Each row was made from one small tree. The marks that hang from a mark follow it in brackets, in the order of their numbers. Every link used is in the known rows. Write each row's tree.
In the rows, 128 means zero.
Known rows:
k_202[k_477]: [148 135 110 131 172 149 124 131 143 112 135 132 143 129  91 135 132  99
 150 150]
k_477[k_202[k_28 k_886[k_231]]]: [187 132 104 143 177 140 111 122 173 115 150 120 144 125  76 137 145  73
 188 134]
k_28[k_477[k_202]]: [171 150 106 125 188 152 120 113 142 112 163 131 151 122  98 142 133  87
 180 150]
k_231[k_357]: [140 136 107 121 138 142 125 130 139 129 122 141 143 120 116 133 147 110
 159 133]
k_231[k_357[k_477]]: [139 152 105 131 163 160 129 127 138 139 130 139 135 122 105 126 146 108
 151 133]
k_886[k_202[k_477] k_231[k_357[k_28]]]: [155 134  94 137 170 163 119 124 167 129 143 137 163 122  96 138 155  97
 183 117]
k_477[k_202[k_357 k_886[k_28]]]: [180 146  86 155 172 150 113 123 169 122 145 116 150 109  83 105 156  76
 198 128]
k_477[k_202[k_886]]: [148 148 106 145 179 145 118 125 158 112 152 128 142 123  88 124 145  79
 167 141]
k_477[k_202]: [151 153 107 116 168 141 123 128 147 116 144 141 141 129 101 133 140 102
 172 147]
k_231[k_357[k_28[k_477[k_202]]]]: [163 162 103 139 180 148 117 116 151 141 157 133 166 115  95 133 153  91
 202 138]
k_477[k_202[k_28 k_357 k_886]]: [192 165  92 145 177 140 107 130 165 115 133 115 158 107  64 109 156  68
 194 126]
k_231[k_357[k_28 k_477]]: [125 165 113 135 170 151 126 125 146 154 131 127 140 125  95 115 159 113
 164 133]
k_202[k_357 k_477 k_886]: [158 137  94 151 174 163 119 132 154 107 127 109 153 110  74 112 146  73
 153 132]
k_886[k_202[k_357 k_477]]: [169 155  85 126 177 168 120 130 149 103 133 127 163 112  86 117 145  88
 165 120]
k_202[k_28[k_477] k_357 k_886]: [195 142 103 148 183 148 108 113 151 109 136  93 162 105  70 116 145  63
 181 126]
k_202[k_28 k_357[k_477]]: [178 169 102 121 176 151 117 127 145 127 118 112 143 117  73 110 150  98
 169 129]
k_886[k_28[k_357[k_477]]]: [167 145 102 133 169 153 123  96 144 139 133 125 132 115 108 104 158 116
 171 134]
k_28[k_202[k_477 k_886] k_231 k_357]: [199 138 113 135 180 144 110  92 149 105 157 114 153 115  96 125 157  75
 174 131]
k_202[k_357 k_477 k_886[k_28]]: [177 128  89 168 175 159 115 125 167 117 134 108 152 109  73 106 147  72
 174 132]
k_28[k_202 k_477]: [175 147 127 114 182 144 117 104 126 113 151 122 153 131 105 142 131  92
 169 142]

Write each row's tree:
[172 156  95 151 186 157 120 117 162 128 177 130 139 114  91 130 155  71
 178 133]
k_28[k_231[k_357[k_477[k_202[k_886]]]]]
[178 174 106 162 207 147 115 119 164 126 154 120 142 123  59 117 146  67
 177 136]
k_357[k_477[k_202[k_28 k_886]]]
[208 139 114 127 174 144 111  78 136 128 146 121 159 116 116 123 152  98
 198 131]
k_886[k_28[k_202 k_357 k_477]]
[202 143 113 107 169 139 114  96 138 108 149 127 152 121 108 134 153  95
 179 136]
k_28[k_202[k_477] k_231 k_357]
[211 125  84 123 173 167 115 109 162 121 161 117 155 113  97 138 143  85
 211 135]
k_886[k_28[k_477[k_202[k_357]]] k_231]
[189 141 122 110 179 135 117 114 143 104 162 127 148 136  97 149 134  89
 174 146]
k_28[k_202[k_477] k_231]
[208 113 108 118 166 138 116  78 146 115 168 111 145 106 123 131 151 101
 198 141]
k_886[k_28[k_231 k_357 k_477]]
[196 123  92 150 173 158 111 129 170 107 126 102 155 113  61 126 146  66
 175 124]
k_202[k_28 k_357 k_477 k_886[k_231]]
[147 163 125 120 154 131 116 123 140 146 126 133 157 131 108 125 160 110
 184 127]
k_231[k_357[k_28[k_202]]]
[223 139  89 119 180 148 112 104 160 112 182 113 156 106  97 134 145  80
 222 142]
k_886[k_28[k_231 k_477[k_202[k_357]]]]
[199 132 114 124 177 123 115 122 156 104 155 119 146 125  78 144 134  86
 183 149]
k_202[k_28[k_231] k_477]
[206 142 100 106 177 145 116  86 143 106 176 124 153 107 115 139 153  90
 198 145]
k_28[k_231 k_357 k_477[k_202]]
[155 162 128 130 187 136 116 121 145 129 137 124 156 138  80 125 144  97
 176 143]
k_357[k_28[k_202[k_477]]]
[182 149 141 104 190 127 112  96 141 117 177 104 154 133  99 142 145  93
 195 146]
k_357[k_28[k_202 k_231 k_477]]
[155 166  94 130 186 159 116 129 159 118 133 119 168 115  75 107 157  93
 180 122]
k_886[k_202[k_357[k_28] k_477]]
[176 155 108 154 184 148 114  99 151 128 127 109 140 111  78 100 162  86
 162 125]
k_202[k_28[k_357[k_477]] k_886]
[204 147  99 147 166 125 109 122 170 121 164 129 156 110  84 135 155  66
 207 129]
k_477[k_202[k_28[k_231[k_357]] k_886]]
[183 127 124 133 171 117 111 115 162 104 157 104 139 121  83 131 145  78
 176 139]
k_202[k_28[k_231] k_886]
[172  95 102 167 176 157 117 117 175 116 153 114 138 126  86 136 136  76
 170 140]
k_202[k_477 k_886[k_28 k_231]]
[202 135 100 135 187 150 112  82 154 101 183 111 153 101 101 130 156  69
 192 137]
k_28[k_231 k_357 k_477[k_202[k_886]]]
[174 155  94 137 183 163 121  90 152 131 144 131 143 112 110 101 162 108
 177 116]
k_886[k_28[k_357[k_477]] k_202]
[193 119 115 129 176 162 112  78 140 111 148 106 154 118 111 134 153  78
 171 122]
k_28[k_202[k_886[k_231]] k_357 k_477]
[211 155  95 131 176 131 106 122 169 106 158 108 154 106  70 121 157  65
 206 130]
k_477[k_202[k_28[k_231] k_357 k_886]]
